Each row was made from one path, in order. Every step used is in the known rows, and no mark comes twice. Write each row's path.
Known rows
X -> H -> V: [ 1.79 -0.32  1.29  1.78 -0.36  1.63  3.40  0.01 -1.85 -0.07 -1.62  1.10
  3.97  2.07  1.30 -2.52  1.38  1.18 -0.01 -2.99 -2.57  1.58 -0.19 -1.16]
J -> K -> T -> X -> H: [-0.81 -2.86 -1.70  0.82  1.90 -1.12  0.86  1.85 -0.54  0.12 -2.17  0.16
  2.10  0.16  1.54 -1.02  1.63  2.21  0.31 -3.14 -2.50  0.66 -1.18 -0.22]
X -> H -> V -> J -> K: [ 0.83 -0.46 -1.67  1.30  0.71  1.69  2.84  0.36 -1.79  1.87 -1.90  3.30
  3.18  1.58  2.33 -3.86  2.97 -1.57 -0.11 -2.11 -3.71  1.69 -1.03 -2.13]
V -> J -> X -> T -> K: [ 1.21 -3.41 -1.94  1.37 -1.89  0.31  5.10 -0.93 -1.87  0.38 -1.85  2.45
  3.54  1.23  2.24 -2.39  3.22  1.85  1.49 -2.77 -1.94  1.68 -1.24  1.06]
K -> T: [ 2.58 -0.93  0.30  1.68  0.13  0.02  2.75  1.21 -1.09  1.54 -2.18 -0.25
  1.56 -0.24  1.66 -0.18  0.10  1.27  1.96 -4.86 -2.41  0.70  0.57  1.28]
J -> X -> H -> K -> T: [-1.32 -3.29 -0.78  1.62 -1.80 -0.73  2.10  1.76 -0.86 -0.14 -1.66  2.29
  2.57  0.54  3.00 -1.01  1.86  3.29  3.17 -3.29 -2.40  0.34  0.23  2.48]
K -> T -> X -> B -> V: [ 1.65 -0.24  0.75  0.42 -0.25  2.40  2.67  1.34 -0.48 -0.49 -2.71 -1.58
  1.72 -0.61 -0.96 -0.53  1.46  1.77 -2.35 -2.84 -3.43 -0.42  0.27 -0.55]
H -> V -> J: [ 3.72  1.15 -0.44  1.61 -1.07  2.26  3.40 -1.32 -2.00  2.08 -2.06  1.55
  2.62  1.85  1.45 -2.68  2.52 -2.04 -0.26 -2.80 -3.72  1.25  0.64 -1.54]
J -> X -> B -> V -> T: [ 1.82 -0.28 -0.55  1.87  0.54  5.62  4.42  0.75 -1.50 -0.96 -3.28  1.80
  2.64  0.13  0.07 -3.61  3.03  2.38 -1.32 -2.99 -1.29  0.64  1.38 -0.08]
T -> X -> H -> V -> J -> K: [ 0.38 -0.92 -2.45  0.71  0.72  1.02  1.50 -0.53 -1.37  0.60 -2.08  1.89
  3.07  2.21  1.17 -3.66  4.10 -1.25 -1.98 -1.16 -3.81  1.23 -1.17 -3.08]
K -> T -> X: [ 2.04 -1.34 -0.45  1.05  0.14 -0.68  1.23  0.29 -0.85  0.21 -2.26 -1.66
  1.31  0.55  0.66  0.11  1.07  1.71  0.17 -3.84 -2.56  0.29  0.44  0.33]
X -> T: [ 1.99 -0.48  0.13  2.01 -0.84  0.00  5.36  1.15 -2.54  0.25 -2.28  1.27
  2.35  0.64 -0.02 -1.69  0.46  0.29  1.43 -3.64 -1.50  2.27 -1.39  0.58]
V -> J -> K -> T -> X -> B: [ 1.20 -1.18 -2.84 -0.51  1.06  0.89 -0.30  2.15 -0.68  2.40 -2.15  0.85
  1.04 -0.23  0.05 -1.89  2.91 -0.91 -0.94 -1.55 -3.54 -0.03 -0.46 -0.82]
H -> K -> T -> X -> B -> V: [-0.13 -0.23  0.16  0.51 -2.71  1.74  2.76  2.01 -1.21 -1.24 -2.62 -0.54
  1.10  0.05 -0.81  0.17  1.67  0.22 -1.48 -2.11 -4.28 -0.85  0.24 -0.58]
H -> K -> T: [ 0.77 -0.91 -0.23  1.64 -2.42 -0.59  2.68  1.86 -1.91  0.84 -2.00  0.96
  1.14  0.41  1.71  0.74  0.30 -0.07  2.93 -3.98 -3.28  0.33  0.47  1.26]
K -> T -> X -> H -> V: [ 1.47 -1.73  0.61  1.03 -0.16  0.08  1.32 -0.18 -1.04 -0.27 -2.21 -1.98
  2.85  2.03  0.90 -0.74  1.62  3.09 -1.01 -2.83 -3.29  0.21  0.54 -1.33]
H -> X: [ 2.08 -0.71 -0.61  1.49 -0.99 -0.22  4.82 -0.19 -1.51  0.63 -1.72  1.14
  3.65  0.70  1.06 -2.37  1.16  0.06  0.68 -2.06 -3.16  1.07 -0.81 -0.41]
B -> X -> H -> V: [ 0.68 -0.88  1.66  2.45 -1.94  2.50  3.58 -0.14 -1.53 -1.15 -2.24  1.64
  4.12  3.27  1.91 -3.33  1.77  2.37  0.36 -2.52 -1.52  1.99 -1.18 -0.46]
H -> K -> T -> X: [ 0.32 -1.28 -1.01  1.08 -2.23 -1.33  1.23  0.97 -1.51 -0.47 -2.12 -0.27
  0.86  1.20  0.65  0.78  1.33  0.17  0.81 -3.08 -3.35 -0.20  0.38  0.28]
V -> T: [ 3.01  0.18 -0.64  2.84  1.46  2.54  2.66  0.35 -2.56  0.00 -2.68  0.90
  2.00  2.04  0.53 -2.05  1.60  0.44  0.89 -3.73 -1.29  1.79  0.97 -0.68]
K -> T -> X -> B -> V -> H: [ 3.31  0.78  0.70  1.02 -1.16  2.73  1.70  2.73 -1.18 -1.00 -3.59 -1.05
  0.28 -0.59 -2.43 -1.12  2.05  2.10 -2.49 -1.49 -2.33  0.01  0.01 -0.40]
V -> H -> K -> T -> X: [ 1.95 -0.37 -0.97  1.68 -3.49 -0.93  0.13  2.38 -2.26 -0.97 -3.01  0.16
 -0.44  1.25 -0.92  0.29  1.99  0.73  0.81 -1.41 -2.28  0.13  0.08  0.50]
X -> H: [ 1.32 -0.72  0.80  2.02  0.87  0.68  2.43  1.05 -1.27 -0.50 -1.18  1.76
  3.18  1.39  1.21 -2.55  1.51  1.40  1.15 -3.01 -1.79  1.98 -1.19  0.13]
J -> K -> T -> X: [ 0.29 -2.00 -2.09  0.55  0.78 -0.99  1.53  1.35 -0.91  0.88 -2.61 -0.19
  1.03 -0.45  1.23 -0.32  1.01  0.51  0.45 -4.03 -2.52  0.16 -0.23 -0.04]
B -> V -> J -> K: [ 0.96  0.43 -2.18  2.01  0.88  2.44  5.56  0.42 -0.96  1.60 -2.82  3.36
  1.76 -0.80  2.06 -3.04  2.89 -3.09 -0.70 -3.53 -3.90  1.39 -1.15 -0.98]
B -> X: [ 1.13 -0.49  0.75  2.51 -1.65  1.71  3.55  0.28 -1.14 -0.69 -2.13  1.87
  2.69  1.95  1.55 -2.55  1.22  1.12  1.40 -3.38 -0.72  1.85 -1.15  1.10]
H -> V -> J -> X: [ 2.81 -0.50 -1.42  1.30 -1.70  2.51  3.61 -1.91 -1.36  1.72 -2.01  2.53
  3.19  1.21  2.37 -3.81  3.54 -0.27 -0.04 -2.90 -2.85  0.74  1.11 -0.09]

Which path is each row?
[ 2.26 -0.80  0.34 -0.07 -0.21  0.85 -0.07  1.76 -0.98  0.29 -1.84 -1.31
  1.56  0.24 -0.90 -0.81  1.09  1.89 -0.76 -2.45 -2.49 -0.12  0.32 -0.02] | K -> T -> X -> B
[ 0.68 -1.03  0.50  2.76 -2.26  0.92  5.80  1.23 -2.22 -0.64 -2.80  1.72
  2.62  1.89  0.54 -2.55  0.92  1.71  1.82 -3.30 -0.57  2.72 -2.36  1.28] | B -> X -> T
[ 1.38  0.31 -0.52  2.18 -3.40  0.58  2.90  2.01 -1.79 -1.70 -3.93  0.00
 -0.39  0.30 -0.70  0.35  2.35  0.47 -0.78 -2.06 -3.30 -0.02  0.05 -0.01] | B -> V -> H -> K -> T -> X
[ 1.66 -1.13 -2.82  0.41 -0.10  0.40  1.76 -0.23 -1.20  2.57 -2.97 -0.04
  1.44  0.63  1.70 -1.18  2.70 -1.30 -1.12 -2.97 -4.47  0.01  0.50 -1.91] | H -> V -> J -> K -> T -> X
[ 2.12  0.16 -0.28  0.40 -3.62  0.60 -1.27  3.82 -2.40 -0.83 -2.60  0.49
 -0.14  1.06 -2.34 -0.38  2.05  0.77 -0.08 -0.03 -2.09 -0.34 -0.01  0.15] | V -> H -> K -> T -> X -> B
[ 3.66  0.25 -0.57  2.09 -2.05  0.21  3.70  1.09 -2.47  0.03 -2.57  1.79
  2.34  0.84 -0.53 -2.91  1.73  0.53  0.48 -0.54 -2.10  1.41 -1.02 -0.24] | V -> H -> X
[ 2.46  0.82 -0.24  3.42  1.28  3.98  5.46 -0.06 -1.92 -0.92 -3.55  0.57
  2.11  1.01  0.69 -1.92  2.02  0.39 -0.81 -4.34 -2.27  1.65  0.85 -1.23] | B -> V -> T
[ 1.91 -1.97  0.62  2.28  0.25  2.92  2.82 -1.18 -3.30 -1.54 -2.13  0.03
  4.54  4.12  1.88 -1.40  2.24  3.16 -0.23 -2.68 -2.33  1.58  0.62 -2.74] | X -> H -> V -> T -> K
[ 1.25 -1.00  0.71  3.41 -0.40  4.05  2.95 -0.16 -2.32 -1.25 -3.20  1.16
  3.81  4.59  1.58 -3.58  2.51  3.42  0.08 -2.26 -1.18  2.50  0.04 -1.46] | B -> X -> H -> V -> T
[-0.38 -1.22 -1.31  1.98 -0.82  2.58  3.20  0.29 -1.43  0.97 -2.47  3.74
  3.57  2.69  2.92 -4.63  3.55 -0.33  0.21 -1.57 -2.89  2.13 -2.02 -1.33] | B -> X -> H -> V -> J -> K
[ 2.36  1.13 -0.15  2.32 -3.78  0.71  1.89  2.42 -3.19 -0.95 -2.32  3.19
  0.71  1.40 -0.51 -1.60  1.64 -1.40  1.63 -1.59 -1.51  1.27 -0.50  0.54] | V -> H -> K
[ 2.19 -0.18  0.18  0.33 -1.25  1.27  3.46  1.20 -1.74  0.65 -1.29  1.40
  3.93  0.60 -0.46 -3.10  1.19  0.14 -0.05 -0.63 -3.24  0.60 -0.94 -0.69] | H -> X -> B
[ 2.17 -1.06 -1.65  1.58 -2.31  1.65  5.63 -1.15 -2.17  1.70 -2.79  2.46
  3.22  1.14  1.35 -3.66  3.10  0.27  0.36 -2.81 -2.75  1.52  0.00  0.14] | H -> V -> J -> X -> T
[ 3.63  0.67 -0.04  2.51 -0.10  3.43  3.51 -0.72 -3.15  0.19 -3.03  0.28
  2.69  2.65  0.70 -1.89  1.57  0.43 -0.32 -3.76 -2.10  1.41  1.79 -2.19] | H -> V -> T
[ 0.45 -3.78 -0.56  1.31 -2.42 -0.02  5.71 -0.39 -2.30 -1.09 -1.96  1.44
  3.89  0.72  1.92 -1.45  1.52  3.28  1.87 -3.79 -0.91  1.40 -1.23  1.57] | J -> X -> T -> K
[-0.34 -1.14 -1.59  2.46  0.17  1.07  0.29  0.83 -2.50 -2.71 -2.22  1.20
  2.32  4.09 -0.20 -1.81  3.49  1.14 -0.13 -1.03 -2.16  1.41 -0.32 -1.79] | V -> T -> X -> H -> K
[ 1.62  0.90  0.74  0.61 -0.52  3.26  3.36  0.49 -1.08 -1.90 -2.16  0.01
  2.41  0.34 -1.56 -2.20  2.40  0.30 -3.32 -2.02 -2.78  0.30 -0.62 -1.59] | T -> X -> B -> V
[ 2.19 -0.82 -1.96  1.67 -0.28  1.54  2.76 -0.93 -0.63  1.65 -1.70  3.18
  2.62  0.47  2.40 -3.80  3.62  0.03  1.15 -3.01 -2.00  1.15  0.25  1.36] | V -> J -> X
[ 2.40  0.16 -0.70  0.47  0.34  2.76  2.06  0.74 -0.02  1.02 -2.58 -0.68
  1.25 -0.15 -0.53 -1.54  3.27  0.16 -2.82 -1.73 -4.59 -0.10  0.11 -0.98] | K -> T -> X -> B -> V -> J
[ 2.01 -1.60 -0.04  2.40 -3.85  0.48  8.77  0.56 -3.07 -1.70 -3.66  0.64
  3.27  0.62 -0.49 -1.31  1.75  2.08 -0.61 -0.84 -3.10  1.58 -2.69 -1.09] | B -> V -> H -> X -> T -> K
[ 0.64 -2.73  1.02  2.92 -1.35  3.79  3.24 -1.16 -2.78 -2.41 -2.74  0.44
  4.84  5.37  2.47 -2.16  2.59  4.60  0.12 -2.13 -1.41  2.02 -0.26 -2.00] | B -> X -> H -> V -> T -> K
[ 2.36 -0.51 -1.31  0.46 -0.50  2.98  1.40  0.53 -0.86  1.58 -1.30  3.39
  2.72  0.21  0.79 -4.40  3.63  0.17  0.19 -1.54 -1.91  0.78  0.19  1.08] | V -> J -> X -> B
[-0.50 -1.82  0.09  1.90 -1.31 -0.97  1.85  2.30 -1.49  0.03 -1.61  1.43
  1.98  1.23  1.96 -0.04  0.95  1.45  2.73 -3.08 -3.21  0.75 -0.32  1.06] | X -> H -> K -> T
[ 1.49 -2.26  0.50  1.56 -1.88 -0.23  5.57  0.15 -2.98 -0.99 -1.77  0.61
  3.45  1.35  0.93 -0.46  0.59  1.57  1.54 -3.73 -1.63  1.90 -1.65  0.06] | X -> T -> K
[ 0.79 -1.10  0.03  1.48  0.94  0.10  0.96 -0.01 -0.93 -1.66 -1.36  0.54
  3.10  2.11  0.17 -2.50  2.52  1.71 -0.88 -2.15 -1.81  1.42 -1.35 -0.88] | T -> X -> H
[ 2.17 -0.53  0.79  1.76  0.13  5.11  4.45  0.43 -2.73 -1.83 -2.70  0.19
  3.22  1.61  0.08 -1.31  2.05  1.71 -1.59 -2.62 -2.37  0.86  0.47 -2.01] | X -> B -> V -> T -> K
[ 0.07 -1.47  1.03  2.72 -0.58  1.57  2.71  0.79 -0.93 -1.31 -1.67  2.21
  3.59  2.60  1.74 -3.28  1.98  2.70  1.42 -2.57 -0.70  2.46 -2.06  0.91] | B -> X -> H
[ 0.86 -2.22 -0.06  1.28  1.28 -0.89  0.49  0.71 -0.22 -0.54 -1.70 -1.20
  2.25  1.19  0.80 -0.79  1.75  3.32  0.18 -3.09 -2.52  0.78 -0.39  0.14] | K -> T -> X -> H
[ 1.06 -0.86 -1.83  2.40 -1.00  2.16  7.65 -0.54 -0.95  0.68 -3.17  2.76
  2.64 -0.42  1.34 -3.52  3.67  0.48 -0.12 -3.38 -2.83  1.72 -1.07  0.97] | B -> V -> J -> X -> T
[ 1.61 -2.93 -1.35  1.07 -3.28  1.38  6.02 -2.11 -2.57  0.58 -2.28  1.72
  4.29  1.86  2.34 -2.40  3.20  1.56  0.45 -2.73 -2.92  1.22 -0.45 -0.25] | H -> V -> J -> X -> T -> K
[-0.61 -2.89 -2.30  1.66 -1.22 -0.27  1.29  1.07 -0.53  1.46 -1.61  3.12
  2.25  0.93  3.40 -2.02  3.59  1.81  2.87 -2.11 -3.54  0.59  0.02  2.13] | V -> J -> X -> H -> K -> T
[-0.89 -1.18 -0.58  1.45 -1.53 -0.55  0.96  0.67 -1.65 -2.54 -1.24  1.75
  2.57  2.86  0.18 -1.82  2.73  0.33  0.12 -1.23 -2.72  1.08 -1.47 -0.83] | T -> X -> H -> K
[ 1.51  1.88  0.21  1.19 -4.05  2.97  2.02  2.61 -2.58 -3.10 -2.99  1.81
  0.58  0.94 -3.14 -2.06  2.98 -0.84 -2.70  0.34 -2.49  0.21 -0.87 -1.34] | T -> X -> B -> V -> H -> K
[ 0.33 -2.15 -0.21  1.76  0.30  0.88  2.63  0.33 -0.50 -0.67 -1.30  2.74
  3.90  0.75  2.22 -3.63  2.45  3.20  1.49 -3.24 -0.88  1.57 -0.59  1.69] | J -> X -> H
[ 0.65 -1.56 -1.34  1.14  0.70 -0.49  3.05  2.31 -1.36  2.17 -2.52  1.08
  1.35 -1.31  2.34 -0.36  0.00 -0.03  2.07 -5.04 -2.40  0.64 -0.14  0.86] | J -> K -> T
[ 2.47 -1.69 -0.39  2.36  0.42  2.36  2.88 -0.65 -2.97 -1.05 -2.19  0.20
  3.04  2.75  1.48 -0.78  1.67  1.81  0.76 -3.66 -1.50  1.44  0.65 -1.21] | V -> T -> K
[ 2.10 -1.29 -0.86  1.08  0.43  0.59  0.57 -0.84 -0.66  1.16 -2.11 -1.00
  2.38  2.45  1.28 -1.69  3.38  1.59 -1.27 -1.78 -4.50  0.60  0.41 -1.76] | K -> T -> X -> H -> V -> J
[ 1.06 -1.83 -1.63  1.83  0.80  1.27  1.82 -0.38 -0.22  0.79 -1.27  3.63
  3.31  1.20  2.65 -4.50  4.13  1.64  1.01 -2.17 -2.08  1.73 -0.78  1.24] | V -> J -> X -> H
[ 2.14  1.30  1.55  1.24 -0.57  3.77  4.69  1.32 -1.33 -0.55 -2.12  1.39
  2.62 -0.46 -0.49 -2.33  1.20 -0.15 -1.45 -2.88 -2.72  0.80 -0.37 -0.51] | X -> B -> V
[ 2.61  0.27 -0.37  2.81 -2.86  0.84  8.59  1.46 -2.67 -0.77 -4.13  1.29
  2.16 -0.09 -1.51 -2.77  1.60  0.90 -0.61 -1.01 -2.95  1.94 -2.45 -0.63] | B -> V -> H -> X -> T
[ 3.18  0.80 -0.10  0.69 -0.09  4.35  0.84 -0.10 -2.98 -1.00 -2.88 -0.88
  2.58  3.18 -2.00 -2.51  2.60  0.92 -3.15 -1.22 -2.12  0.57  1.72 -3.39] | H -> V -> T -> X -> B
[ 2.37  0.07 -0.17  2.18 -3.49 -0.23  1.73  3.09 -2.72  0.39 -2.86  1.53
 -0.19  0.53  0.28  0.13  0.90  0.20  2.72 -2.37 -2.07  0.69  0.26  1.43] | V -> H -> K -> T
[ 1.85  1.73  0.34  3.01 -3.92  2.13  4.82  1.90 -2.76 -1.75 -3.24  2.94
  0.66  0.46 -0.38 -1.51  2.04 -1.40  0.20 -2.14 -2.49  1.06 -0.59  0.01] | B -> V -> H -> K
[ 1.47 -1.33 -0.79  1.75 -1.66 -1.11  6.97  0.48 -2.38  0.54 -2.36  0.96
  3.60  0.67  0.01 -2.26  0.81  0.60  1.14 -1.95 -3.03  1.83 -2.00 -0.26] | H -> X -> T
[-1.68 -2.54  0.42  2.60 -2.65 -0.02  2.16  2.37 -1.01 -0.83 -2.13  1.80
  2.31  2.41  2.62 -0.88  1.39  2.76  3.24 -2.48 -2.34  1.29 -1.27  1.87] | B -> X -> H -> K -> T
